What can hang from each mark:
novu: rodu
pival: rodu
vugu: kiripav
ritu: nitu
netol: rodu
kiripav: seziz vugu
nitu: kiripav ritu
seziz: kiripav
rodu: netol novu pival seziz vugu

Every row comes from one small tree of marks. Brackets hold a mark, then the marks that hang from it, in alphabetical order. Every link used is in the known rows. Which tree was each row made from?
Known rows:
[kiripav seziz vugu]: [-5 16 4 -7 -9 -11 8 -2 8 -15 -9 -20 -4 4 -10 -13 -17 -22 10 -7 7 0 1 -6 3 5 6 -4 3 -7 -11 -4 16 16 -10 -12 7 -15 -2 3 1 19 11 13 0]
[nitu kiripav ritu]: [4 6 -1 -10 9 -10 -1 -6 7 5 0 -11 -11 7 13 -2 6 2 -15 7 -8 -11 -2 12 -7 -4 -3 3 -1 -2 3 4 0 -1 31 13 8 -1 2 2 -3 14 3 11 -15]
[ritu [nitu [kiripav seziz vugu]]]: [11 39 -7 -19 -2 -26 -4 6 5 -8 -2 -21 -5 5 11 -15 -27 -22 -12 2 3 -4 -12 6 -8 9 10 -5 8 3 -5 13 22 19 9 0 23 -10 12 -3 -2 37 17 16 -13]
[ritu [nitu [kiripav seziz]]]: [11 37 -11 -16 1 -16 -4 3 5 4 0 -14 -9 2 18 -16 -9 -19 -18 1 -3 7 -17 11 -6 3 -2 -3 5 7 -9 18 15 14 19 6 11 -9 14 -4 8 36 5 4 -15]
[pival [rodu seziz]]: [5 -1 -3 -1 14 -14 14 -12 -3 3 -9 -16 -13 5 -1 -1 2 8 -2 -7 -10 1 8 -6 22 15 -8 -5 3 11 -7 8 16 11 -12 -6 13 1 15 -9 13 10 14 2 -9]
[ritu nitu]: [14 14 -6 -7 3 -2 -8 4 -2 13 3 3 4 2 8 4 -10 3 -15 9 -1 2 -3 3 -2 7 1 0 4 1 4 7 13 1 13 -1 5 -5 6 -1 -5 11 4 -5 -7]
[rodu netol novu seziz vugu]: [7 -11 12 -6 4 -8 9 -11 -17 -6 17 -36 -18 13 11 -6 14 -9 17 -11 21 25 13 -7 -25 12 -9 -8 -9 18 -12 3 14 7 -45 -5 23 -7 -4 13 25 19 5 3 -5]
[rodu pival]: [2 10 3 -6 7 -4 -2 -8 0 1 3 -8 -4 -2 9 8 1 -2 1 -1 -11 -4 -2 2 6 11 9 12 3 3 0 13 -9 10 9 -7 9 8 -7 -9 14 -3 2 9 3]
[novu [rodu pival vugu]]: [1 15 11 -5 -1 3 -7 -4 -20 -10 -5 -25 10 16 5 0 5 -2 -4 -3 1 -7 -9 -16 -15 16 -4 3 5 3 8 9 0 2 -9 -15 23 21 -13 -11 9 -8 9 20 7]
[pival [rodu netol novu seziz]]: [9 -8 8 0 10 -20 16 -22 -6 -1 6 -28 -27 6 13 4 27 -11 0 -13 -2 21 15 -2 0 22 -14 -5 3 36 -11 -6 22 18 -26 -2 23 4 2 -11 31 15 6 1 -14]
[nitu [kiripav seziz vugu] ritu]: [-2 15 5 -14 6 -25 4 -5 17 -13 -13 -34 -14 9 7 -13 -13 -20 -9 1 -5 -7 -1 3 -5 0 7 -3 11 -12 -5 1 17 11 20 2 18 -19 7 4 -6 26 9 26 -11]
[pival [rodu novu seziz vugu]]: [2 -2 9 -2 1 -13 16 1 -22 4 -5 -31 -18 11 7 7 12 14 9 -14 13 15 17 -9 -2 6 -13 -11 -5 10 -12 6 22 11 -37 -10 29 7 -1 0 28 20 8 20 -9]
[novu [rodu vugu]]: [0 1 6 -1 -4 8 -9 6 -22 -13 -6 -13 11 13 2 -8 2 0 -5 -1 13 -3 -1 -15 -25 9 -15 -12 2 -10 5 6 11 -10 -15 -11 15 13 -7 0 -10 -1 9 7 4]
[netol rodu]: [-14 20 -1 -5 -2 -6 0 -5 -2 -5 8 -1 -11 4 -5 -7 -10 -5 -5 6 -2 6 10 8 -5 -5 -10 7 -3 -7 0 4 -2 2 9 -14 2 7 24 5 -2 -7 4 1 2]
[nitu [kiripav vugu] ritu]: [10 5 0 -11 9 -18 3 -7 9 -2 -2 -17 -6 9 9 -3 -13 1 -8 3 -5 -21 9 4 -7 5 9 2 5 -8 6 -1 5 4 23 9 16 -3 0 4 -13 11 9 26 -12]
[vugu [kiripav seziz]]: [0 8 -8 -3 -4 -6 0 -1 -1 -18 -5 -14 -9 6 -11 -5 0 -12 -6 -4 16 12 -21 -6 -7 13 1 -13 1 -5 -25 -1 -5 3 -17 1 0 -24 15 -1 10 18 2 -5 -10]
[rodu netol seziz [vugu kiripav]]: [11 -10 -1 -1 13 -4 3 -14 -23 -9 2 -29 -7 24 -4 -14 7 -1 7 -2 38 17 -11 -14 -26 27 -3 -20 -6 5 -20 8 3 -2 -50 -8 20 -20 12 10 7 17 9 -6 -12]
[netol [rodu pival seziz]]: [-5 29 0 -6 14 -19 4 -14 -1 -3 23 -23 -24 8 5 -3 -9 -1 2 -2 -12 6 13 1 21 6 -2 16 -5 9 -5 10 0 19 6 -23 17 -3 29 -6 22 -1 17 4 6]
[seziz [kiripav vugu]]: [-5 0 7 2 5 -1 13 3 9 -7 -6 -4 -3 1 -3 -4 -15 8 14 11 6 -10 8 -8 4 4 13 -3 4 0 1 3 -3 9 -21 -1 -1 -9 1 2 -20 17 16 23 -1]
[ritu [nitu kiripav]]: [17 20 -8 -11 6 -10 -8 4 0 7 5 3 3 3 18 -6 -7 -5 -17 12 -6 -10 -11 12 -10 4 5 0 2 15 4 18 6 6 20 15 11 11 9 -4 0 19 5 7 -15]
[netol [rodu vugu]]: [-11 21 8 -9 1 -1 -1 -2 -14 -5 -1 -9 -7 14 -2 -12 -12 2 -4 3 16 13 11 -1 -22 -7 -17 -5 -13 -25 -2 9 7 -3 -5 -22 22 11 17 10 -9 -1 -2 6 -1]
[vugu kiripav]: [6 -8 -9 3 1 -3 1 3 -2 -5 -5 1 -4 5 -10 -4 2 5 -5 3 24 0 -9 -5 -14 13 7 -8 -1 3 -11 -4 -8 -6 -12 7 -1 -10 9 0 -4 8 5 -1 -4]
[pival rodu]: [-5 -1 0 -3 -1 -7 6 -7 -2 0 -15 -6 0 0 -4 6 8 3 -7 0 -10 2 0 0 4 13 -6 -7 6 -3 0 2 15 5 -2 2 7 14 0 -17 6 -1 4 8 -8]

Write each row's tree:
[5 -4 4 -6 15 -16 9 -26 -5 0 -2 -28 -11 9 9 -3 19 -12 1 -4 -2 14 4 -6 8 29 -13 -6 6 18 -7 2 27 14 -19 -6 19 1 9 -19 15 7 16 -4 -12]
[pival [rodu netol seziz]]
[4 14 15 -2 13 -2 14 2 -9 3 2 -34 -32 10 21 -6 5 22 23 -6 13 12 10 -8 8 3 1 2 -7 28 -11 27 -8 21 -40 -14 22 -2 -6 1 28 27 7 30 -1]
[rodu novu pival [seziz kiripav] vugu]
[9 7 17 1 19 -19 25 -19 7 -5 13 -41 -32 1 20 1 8 -7 21 -1 0 6 15 -9 1 21 9 4 6 49 -7 8 4 31 -32 -6 21 -6 -2 -9 20 25 21 29 -4]
[rodu netol novu pival [seziz [kiripav vugu]]]
[4 22 6 -7 -1 -11 -8 -19 -24 -30 -5 -50 0 24 3 -15 20 -33 -12 -2 24 16 -30 -24 -36 43 -9 -13 9 9 -13 6 4 1 -22 -21 28 -3 -2 -14 18 14 13 1 -6]
[novu [rodu netol pival [vugu [kiripav seziz]]]]
[6 -6 15 -6 10 -16 16 -20 -22 2 -4 -36 -18 14 10 0 23 -6 7 -13 15 28 12 -11 -14 22 -16 -16 -2 21 -9 4 34 16 -41 -8 40 10 -5 -7 31 20 8 10 -13]
[pival [rodu netol novu seziz vugu]]
[1 13 14 -3 20 -1 0 -15 -21 -11 7 -42 -9 20 25 -23 18 -4 4 5 4 6 -8 -20 -10 36 -10 -6 4 28 -1 23 12 16 -35 -22 25 11 -7 -14 13 17 27 14 -4]
[novu [rodu netol pival [seziz kiripav] vugu]]
[4 -8 4 -6 2 -1 -1 -11 -24 -13 -5 -15 5 13 -5 -7 11 -9 -3 6 40 14 -18 -11 -43 23 -4 -17 -7 -7 -10 9 -3 -10 -39 -3 16 -6 1 -2 -8 6 2 2 -14]
[rodu netol [vugu kiripav]]
[1 -1 10 5 15 -18 29 1 8 -6 -8 -21 -31 6 9 4 -5 20 17 -1 0 -1 30 -8 11 12 -1 -12 8 31 -8 2 20 28 -39 -4 14 -4 4 -5 12 28 21 31 -13]
[pival [rodu novu [seziz [kiripav vugu]]]]
[0 -6 14 -5 1 -10 9 -14 -22 -3 -8 -28 -10 7 10 5 28 -13 0 -5 18 28 8 -10 -38 13 -16 -13 -4 10 3 3 25 4 -35 -1 30 23 -10 -10 13 3 -4 17 -14]
[pival [rodu netol novu vugu]]
[3 17 15 -7 -2 -4 5 1 -12 1 2 -22 -13 4 11 10 10 3 10 -8 9 9 4 -1 -13 2 4 7 -13 10 1 12 -3 9 -26 -4 24 17 -16 1 24 2 -6 26 4]
[rodu novu pival vugu]
[3 9 -2 -5 6 0 -5 -5 -19 -9 -8 -15 0 8 -4 7 1 9 1 3 28 -2 -20 -9 -17 24 13 -5 -7 -4 -10 22 -11 -2 -27 -7 23 2 0 -2 8 5 2 21 -1]
[rodu pival [vugu kiripav]]
[-1 15 -1 -15 9 -15 -4 -6 11 -8 -7 -30 -16 8 12 -13 3 -14 -16 -2 -11 1 -6 13 1 -8 -6 -3 6 -3 -9 2 7 4 28 5 9 -16 10 -2 8 20 1 6 -15]
[nitu [kiripav seziz] ritu]
[9 -6 15 4 11 -23 29 -19 -2 -5 -5 -32 -27 8 15 -5 12 -2 17 1 5 14 29 -11 -1 24 -3 -14 10 41 -6 0 24 29 -40 -3 25 -5 -1 -11 10 30 22 21 -17]
[pival [rodu netol novu [seziz [kiripav vugu]]]]
[-11 13 7 4 11 -8 15 4 -2 -1 17 -18 -44 7 15 -8 -9 18 10 6 -3 14 32 7 5 -12 -12 0 -4 26 -12 0 -3 18 -21 -14 5 -12 26 9 11 24 8 8 -3]
[netol [rodu novu [seziz kiripav]]]
[2 8 9 3 12 -4 16 4 5 3 10 -28 -34 1 25 2 7 18 16 1 -10 7 12 -2 20 7 6 5 2 43 -11 12 -11 23 -21 -5 9 -6 -1 -2 31 23 9 19 -2]
[rodu novu pival [seziz kiripav]]
[5 2 16 -10 5 -11 6 -12 -22 0 10 -30 -12 2 17 4 26 -16 9 -4 11 21 -6 -4 -29 12 -2 2 -12 18 0 9 5 10 -25 -8 30 16 -18 -2 24 1 0 19 0]
[rodu netol novu pival vugu]
[-9 26 11 -2 15 -20 21 -5 5 -6 16 -30 -43 7 12 -6 -18 9 17 4 0 0 30 0 11 4 5 7 -4 30 -8 10 -4 34 -19 -23 22 -5 17 0 15 19 22 34 7]
[netol [rodu novu pival [seziz [kiripav vugu]]]]
[3 6 12 -8 18 -5 0 -24 -20 0 10 -40 -2 11 14 -7 13 -14 11 -5 8 14 -13 -9 -2 22 0 6 -4 14 -7 20 5 13 -25 -19 30 3 1 -6 22 4 12 8 -3]
[rodu netol pival seziz vugu]
[4 -8 20 -5 -1 -4 4 -13 -13 -2 13 -21 -8 7 12 -2 21 -14 10 -5 19 24 5 -6 -40 0 -9 -9 -10 10 2 2 14 3 -29 -1 20 7 -12 4 8 10 -7 7 -6]
[rodu netol novu vugu]
[10 10 14 -12 11 -9 9 -20 -21 0 18 -46 -21 9 19 0 20 -11 14 -12 10 22 6 -9 -12 16 -4 8 -14 26 -11 12 7 19 -38 -15 33 3 -10 1 37 16 8 14 1]
[rodu netol novu pival seziz vugu]
[6 8 6 -2 2 -14 14 -6 -6 5 21 -24 -31 0 16 8 8 6 13 -13 -6 1 9 -2 13 4 8 14 -1 34 -8 6 -1 20 -13 -7 12 0 -1 -2 36 8 6 12 6]
[rodu novu pival seziz]
[9 6 6 -4 16 -15 3 -26 -5 -4 19 -28 -12 5 15 -3 18 -19 8 -3 -7 8 -8 -9 9 28 3 10 1 31 -6 12 0 19 -7 -9 19 3 10 -10 27 2 17 0 -4]
[rodu netol pival seziz]
[6 -1 9 8 15 -1 1 -12 -1 -12 4 -30 -11 16 16 -16 13 -6 1 8 -3 5 3 -14 -1 30 -21 -12 12 35 -4 -2 13 6 -24 -10 4 -9 6 -10 -1 23 28 -8 -6]
[novu [rodu netol [seziz kiripav]]]
[0 -1 13 -5 -8 -10 10 2 -14 1 -12 -18 -7 5 5 8 17 5 4 -4 12 15 16 -6 -19 3 -11 -11 -6 -3 -4 5 28 8 -28 -5 29 21 -16 -7 16 7 -5 23 -7]
[pival [rodu novu vugu]]
[1 15 18 -7 8 -3 -12 -21 -22 -17 1 -35 13 16 12 -4 20 -21 -6 -3 4 6 -20 -20 -32 30 -10 -2 4 7 8 10 12 5 -11 -15 31 24 -16 -13 6 -7 11 7 0]
[novu [rodu netol pival vugu]]
[2 18 10 4 14 -12 7 -4 1 -16 3 -28 -10 14 12 -6 -9 11 8 2 -9 -24 6 -19 19 28 6 -1 17 28 1 10 3 23 -19 -17 13 -8 -3 -12 8 16 35 22 2]
[novu [rodu pival [seziz [kiripav vugu]]]]
[-5 26 -3 -6 15 -16 2 -8 -23 -12 9 -25 -18 21 -4 -6 -14 12 -2 2 22 4 -3 -4 -8 18 0 0 -15 -5 -21 20 -9 10 -26 -26 28 -10 30 4 16 8 13 17 0]
[netol [rodu pival seziz [vugu kiripav]]]
[18 25 -8 -10 2 -18 -3 3 2 1 -3 -4 0 2 11 -6 -22 -6 -10 9 1 -18 1 6 -13 10 11 2 4 7 12 11 11 10 10 9 19 5 9 -1 -9 23 13 20 -10]
[ritu [nitu [kiripav vugu]]]
[-1 -8 12 0 22 4 7 -9 -12 2 -2 -28 -11 17 18 -23 9 2 17 8 19 25 3 -9 -1 12 -9 -15 -6 13 -14 20 11 10 -42 -14 17 -11 2 2 -1 24 16 4 -14]
[rodu netol [seziz kiripav] vugu]
[-5 12 1 -9 -3 -9 6 -2 -14 -17 -27 -27 -2 15 -9 -7 4 -6 -10 -4 29 20 -16 -12 -15 24 -6 -25 -4 -16 -25 11 13 -1 -35 -5 25 -12 11 -11 11 20 4 13 -17]
[pival [rodu [vugu [kiripav seziz]]]]
